What can hang from each mark:
C: G K W
V: A F
F: E N
G: C K T
T: A G
N: E F
W: A C R
R: A W
A: K R V
E: F
K: C G

Each row was made from one small tree. Brackets hold a mark, then the marks that hang from it, in alphabetical order. Every link used is in the known rows. Write each row's tree.
(in the rows, 128 means zero)
Known rows:
(W (A (V F)) (C G K) R): [125 202 144  73 107 241 202 168 126 106 144 104 100 115 188 150 219 141
 101  81 152 118 148 174 149 110 140 128 148 197 131  90 124 207]
(V F): [164 101 157 160 114 102 121 111 114  92 147  86 151 127 117 118 141 136
 131 148 155 138 149 172 131 142 110 123  90 172 151 119 138 116]
(A (K C G) (R W) V): [104 203 104  65 139 121 115 124 117 159 153 132 131 125 182  80  64 129
 124 120 110  95 107  77 158 117 122  91 191  74 114 154 109 147]
(W A): [135 150 124 138 137 100 130 153 115 130 142  89 128 142 110 126 124  99
 122 141 128 139 125 150 122 173 121 153 111 146 169  99 118 132]
(V (F N)): [139  66 147 182  96 135 119 114 108  78 144  86 189 115 153 125 158 172
 142 138 139 158 137 145 116 160 102 127  98 170 143 120 139 139]
(A R (V (F E))): [115 148 124 122  90 104 142  65 106  82 148 103 152 133 184  80 127 155
 125 108 126 127 177  47 141 112 119 111 162 177 115  87 159 185]
(R (A K) W): [164 107 139 148 159  78  98 148 141 167 161 159 143  96 113 117 100 118
 130 124 150 128  85 169  81 156 131 126 117  94 156 129 120 120]
(A R): [143 149 126 129 116  86 119 109 144 147 145 109 140 138 151  91 138 112
 136 138  95 150 151  96 136 160 111 151 129 138 159 122 120 140]
(R (A (V F)) (W C)): [192 174 134 114  95 134 166 111 117  85 169  82 144  91 132  95 137 143
 100 112 161 127 119 173 151 118 132 121 139 157 120  86 130 196]
(N (F E)): [113  90 131 145 124  74 105  92 126 102 146 107 137 167 124 108 104 104
 162 176 121  88 126  54 100 162  91 136 140 185 157  93 134 103]
(R (A K (V (F E))) (W C)): [156 141 147 118 127 148 153  99  91  79 158 128 152 104 145 112 115 163
 108 117 154  94 105 121 112 126 145 107 134 153 104  95 151 195]
(V (A (K G)) (F (N E))): [100  63 132 120 112 159 157 138 114  79 110 138 186 127 124 152 145 181
 129 151 135 154 169 113 100 111  99 135 117  88 146 172 148 106]
(R (A K) (W C)): [186 136 146 128 156 126 129 143 128 145 152 136 140 113 110 128 126 121
 115 143 123 123  74 180 105 170 131 146 102 112 144 124 107 158]
(T (A R V) (G (K (C W)))): [ 65 173 109  81 139 121 113  69 205 158  79 113 115 139  78  70  92 129
  92  95 107 138 150  55 193 108 151 157 163 104  42 159  73 145]
(C K): [144  81 136 135 134  96 127 117 122 135 151 115 151 134 151 105 149 100
 156 129 105 136 134 174 108 121 102 152 114 134 172 130 112  90]
(V (A (K (G C))) (F E)): [114 102 147 133 140 132 154 140  70  74 101 124 141 152 116 182 129 166
 140 174 131  62 142  89 153  74 130  97 116 116 113 143 160  87]
(A (K G) (R W)): [133 136 133  94 148 124 113 148 140 181 142 166 122 129 150 117  82 138
 137 123 131 105 113 109 124 144 122 115 139  90 135 160 111 157]
(A (K G) R V): [ 97 170  90  51 122 113 129 113  85 147 139 161 126 134 174 116  89 120
 141 113  99 117 144  93 129 111 128 143 179 102 107 144 129 131]
(R A W): [184 126 127 155 126  71 124 128 154 153 171 111 145 112 111  96 107 105
 129 125 147 140 102 162 115 154 113 128 118 116 175 100 108 138]
(W (R (A K V))): [116 172 103  95 117  96 122 111 110 159 196 162 119 101 189 122 125 114
 119 105 128 135 110 149  88 129 127 146 154 124 123  99 130 132]
(V A (F E)): [134 112 159 192 112 105 153 117 118  62 130  75 171 146 109 125 158 156
 131 136 139 126 189  98 123 122 122 117  74 160 152 103 152 130]
(V (A K) (F E)): [116  98 163 185 144 113 125 133 103  73 120 121 171 131 115 145 147 167
 131 143 138 117 172 104  90 129 137 116  77 141 134 129 161 112]
(E (F N)): [130  76 120 189  89 110 104  67 123  84 130  96 171 125 151  97 147 144
 151 162  79 152 126 138 120 195 111 163 122 172 142 119 101 102]
(R (A (K C)) W): [147 140 134 147 167  78  96 154 143 161 163 121 153 109 124  89  92 108
 117 141 132 112  68 150 112 165 122  93 130  79 158 133 112 103]
(R (A (K G) (V (F (N E))))): [ 93  74  86  64  92 140 163 103  82  88 138 162 168 103 163 118 111 151
 126 124 144 146 132 125  95  99  99 126 189  97 116 129 163 123]
(G K (T A)): [140  96 123 161 132 142 108 102 174 172  88 124  98 155  44 107 120  99
 128 169 152 112 144 121 141 118 136 179  73 126 116 145 109  96]
(V A): [149 140 132 171 120  78 136 130 132 116 140  85 160 135 105 129 155 116
 138 144 110 160 170 143 122 133 118 159  83 120 170 125 113  98]
(C (G K T) (W (R A))): [144  92 125 144 110 194 135 143 252 205 100 190  63 145  48 146 158  88
 123 120 162 160 117 174 148 141 135 120  87 118 134  91 134 129]
(C (G T)): [185  93 136 184 121 129 127 116 151 171 102 125  95 139  78 143 154  93
 163 142 135 167 135 150 116 136 121 121  73 155 180 114 138 110]
(A K): [142  97 144 144 153  86  88 122 102 140 140 144 142 126 125 144 113 122
 150 153 112 136 117 169  88 157 123 155 100 129 149 148 122  84]
(C G): [156 115 142 152 124 109 130 124 133 145 117 114 140 137  91 142 152 106
 165 134 124 152 134 172 116 142 119 142  99 152 180 121 106 107]
(K C (G (T (A R)))): [116 181  93 120 126 144 152 132 155 170  90  72  86 173 123  76 115  92
 107 143 109  88 149  25 187 132 114 114 121 107 124 153 106 135]

Write each row's tree:
[132 181 104 155 123 133 132 109 141 155  84  85 104 135  94 110 139  90
 140 116 134 128 137  97 148  97 147 125 127 141 132 135 105 110] : (K (C (G (T (A V)))))
[117 104 135 163 140 154  95 126 216 154  63 110 105 171  12 103 107  92
 108 159 137 113 127 131 179 133 137 137  76 100 101 165  97  84] : (G (K (C W)) (T A))
[109 121 150 134 169 113  92 192 137 130 108 162 119 130  78 169 108 120
 119 116 125 151 108 197 101 184 149 143 107 116 137 139 119 117] : (C (W (A K)))
[119 134 132 122 177  92 102  96 144 184 105 144 112 112 120 122 117 148
 116 104 109 141 139  56  93 144 153 166 118 140  88 170  94 147] : (T (A K R) G)
[154 105 140 173 165 138  96 145 141 174  96 135 103 138  95 139 137  99
 149 162 118 135  99 138 117 149 133  90  88 120 161 146 144  79] : (A (K (C (G T))))
[161  76 116 128 144 132 115 127  97 167 119 154  86 155 106 157  88 101
 148 159 127 115 115 141 109 131 117 122  82 112 135 146 146  93] : (A (K (G T)))
[176 145 153 109 131 157 153 126 169 150 148 110 138 126 173  82 171 129
 121 115  89 121 126 127 145 144 112 145 134 131 154 137  93 190] : (A (R (W (C K))))
[132 128 115 131 134 170 148 171 169 155  79 165  74 118  89 152 158  84
 146  58 137 178 135 187 116  97 160 114 142 130 143 106 137 133] : (C (G T) K (W (A V)))
[190  64 133 156 133 106 121 108 124 155 130 132  88 132 142 136 159  88
 160 166 100 119 104 146 150  73 106 127 125 128 148 130 141  64] : (G (C K) T)
[ 85 123 150 196 137 171 124 186 141  88  86  99 202 103 127 152 192 184
 142 133 126 151 148 123 113 145 139  87  98 113 147 163 144  97] : (V (A (K (C G))) (F N))
[ 92 170 126  59 125 145 123 140 113 143 117 176  81 138 128 203  96 142
 121 103 135  80 106 155 168  74 155 161 178 115  52 170  73 115] : (T (A (K (G (C (W R)))) V))
[106  79 147 214  93 139 156 108 118  50 128  70 208 134 140 128 171 183
 140 130 130 146 179  72 110 145 111 120  88 160 144 104 151 148] : (V A (F E N))
[ 94 161 120  93 142 139 145 187 136 115 110  77 121 182  80 132  85  85
 107 131 114 114 106 157 189 172 109  98 122 102 145 121 102 123] : (K (C (W A)) G)
[132 137 111 113 124  83 120 127  82 105 158 146 150  86 142 118 121 134
 124 112 155 136 131 166  97 106 143 124 149 128 113 114 163 105] : (R (A K (V F)))
[136 206 100  53 121 228 170 151  89 148 148 139  34 154 173 169 122 112
  87 140 127 102 113 123 144 140 132 141 127 143  97  98 143 202] : (W (A (K (G T)) V) C R)
[ 50 210  99  56 141 130 122 151 136 139  82 138 130 148 124 110  83 124
 111  86  96  98 134  86 163 113 153 129 181  75  73 193  82 123] : (T (A (K (C W) G) R V))
[ 96 199  85  94 108 145 146 126 168 150  80 102  85 163 104  92  97  95
 106  90 109 116 154  57 201 104 138 108 160  97  81 157 102 140] : (K (C W) (G (T (A R V))))
[ 86  98 122 103 109 165 164 148 145  98 101 148 179 124 160 126 160 187
 118 139 116 161 190  55 115 116 101 128 152  79 136 175 152 138] : (V (A (K G) R) (F (N E)))
[104 154 162 127 161 180 112 210 181 173 111 187  87 129  97 204 152 136
 122  92 147 157 110 193 101 187 156 127 111 139 144 126 106 160] : (C G (W (A K) R))
[ 89  83 109 148 107 122 132  89  71  68 146 142 189  98 184 114 123 170
 139 101 139 129 120  90  76 131 131 109 159 145 102  91 177 149] : (R (A K (V (F E N))))
[148 115 151 152 135 129  85 132 127 106  73 169  83  97  76 185 122 155
 124 120 167 118 121 156 149  57 185 127 132 140  51 174 139  92] : (G (C W) (T (A K (V F))))
[135 152 124 108 117 162 139 148 163 152 150 161  38 120 171 162 153 104
 114 102 129 139 104 157 168  72 138 125 176 132 105  96 131 144] : (G (C K (W (A V) R)) T)
[139 135 114 133 128 139 111 109 187 188  71 141  74 144  85 107 137 111
 119 186 122  89 132  52 196  79 144 171 139 109  91 153 119 104] : (G C K (T (A R)))
[ 94 139 136 118 120 113 114  84  88  97 139 149 151 116 188 104 117 166
 125 114 124 117 163  55 108 115 140 113 167 159 102 119 168 165] : (A K R (V (F E)))
[128 110 144 119 153 117 126 180 147 122 112 140 108 131 116 162 150  99
 133 124 101 124  94 194 158 112 132 136 155 113 141 131 113  92] : (G (C K (W A)))
[149 100 122 138 120 140 130 134 154 137 110  98  95 185  72 126  89  81
 128 146 112 130 114 146 186 143  99  82  85 107 138 135 126  97] : (K (C W) (G T))
[143 184 130  83 106 166 155 121  96 102 184 129 122  99 186 135 162 153
  86 117 140 119 119 168 128 131 135 138 140 165  96  99 142 181] : (W C (R (A K (V F))))
[131 166 150 125 149 131 103 167 105 112 155 144 127  78 137 131  93 168
 109 107 195 122 114 167 101 127 162 109 144 140 118 122 143 166] : (R (W (A K (V F))))
[ 91  69 153 205 124 145 127 130 105  56 122 120 206 121 150 150 160 199
 142 134 128 140 162  77  79 147 128 115  91 139 128 130 161 134] : (V (A K) (F E N))
[ 95 123 110 145  58 151 163  69 106  76 195 101 167 112 225 103 154 170
 118  92 153 134 138  69 114 139 104 105 159 183 112  45 158 206] : (W (R (A (V (F E N)))))
[113 132 102  71 128 109 123 106  59 128 141 149 131 134 145 141  76 111
 156 128 119 110 125 154 113 102 120 150 148 110 115 143 125 100] : (A (K G) V)
[ 97 198 100  91 126  98 117 118 114 153 197 124 130 113 199  98 120 106
 103 124 110 122  97 125 123 137 117 116 166 109 124 104 126 114] : (W (R (A (K C) V)))
[112  71 109 111  98 110 131  94 100  85 151 161 186  80 164 107 134 161
 121 127 139 178 131 130  72 113 109 137 184 113 127 125 165 123] : (R (A K (V (F (N E)))))
[177  66 132 165 137 146 141 128 157 177 102 144  98 133 113 132 177  87
 175 122 127 152 133 164 100 104 119 119  91 143 182 130 138  93] : (C (G T) K)
[141  97 156 119 189  99  87 144 129 147  96 166  77 115  76 204 100 140
 114 131 111 147  75 160 133 136 155 130 127 129  93 139 121 115] : (T (G (C (W (A K)))))
[ 99 176  91  49 146 115 135 160  42 123 128 146  95 128 141 175  82 109
 133 151 121  78  90 140 159  85 140 140 193 100 105 127 135  98] : (W (A (K (G C)) V))
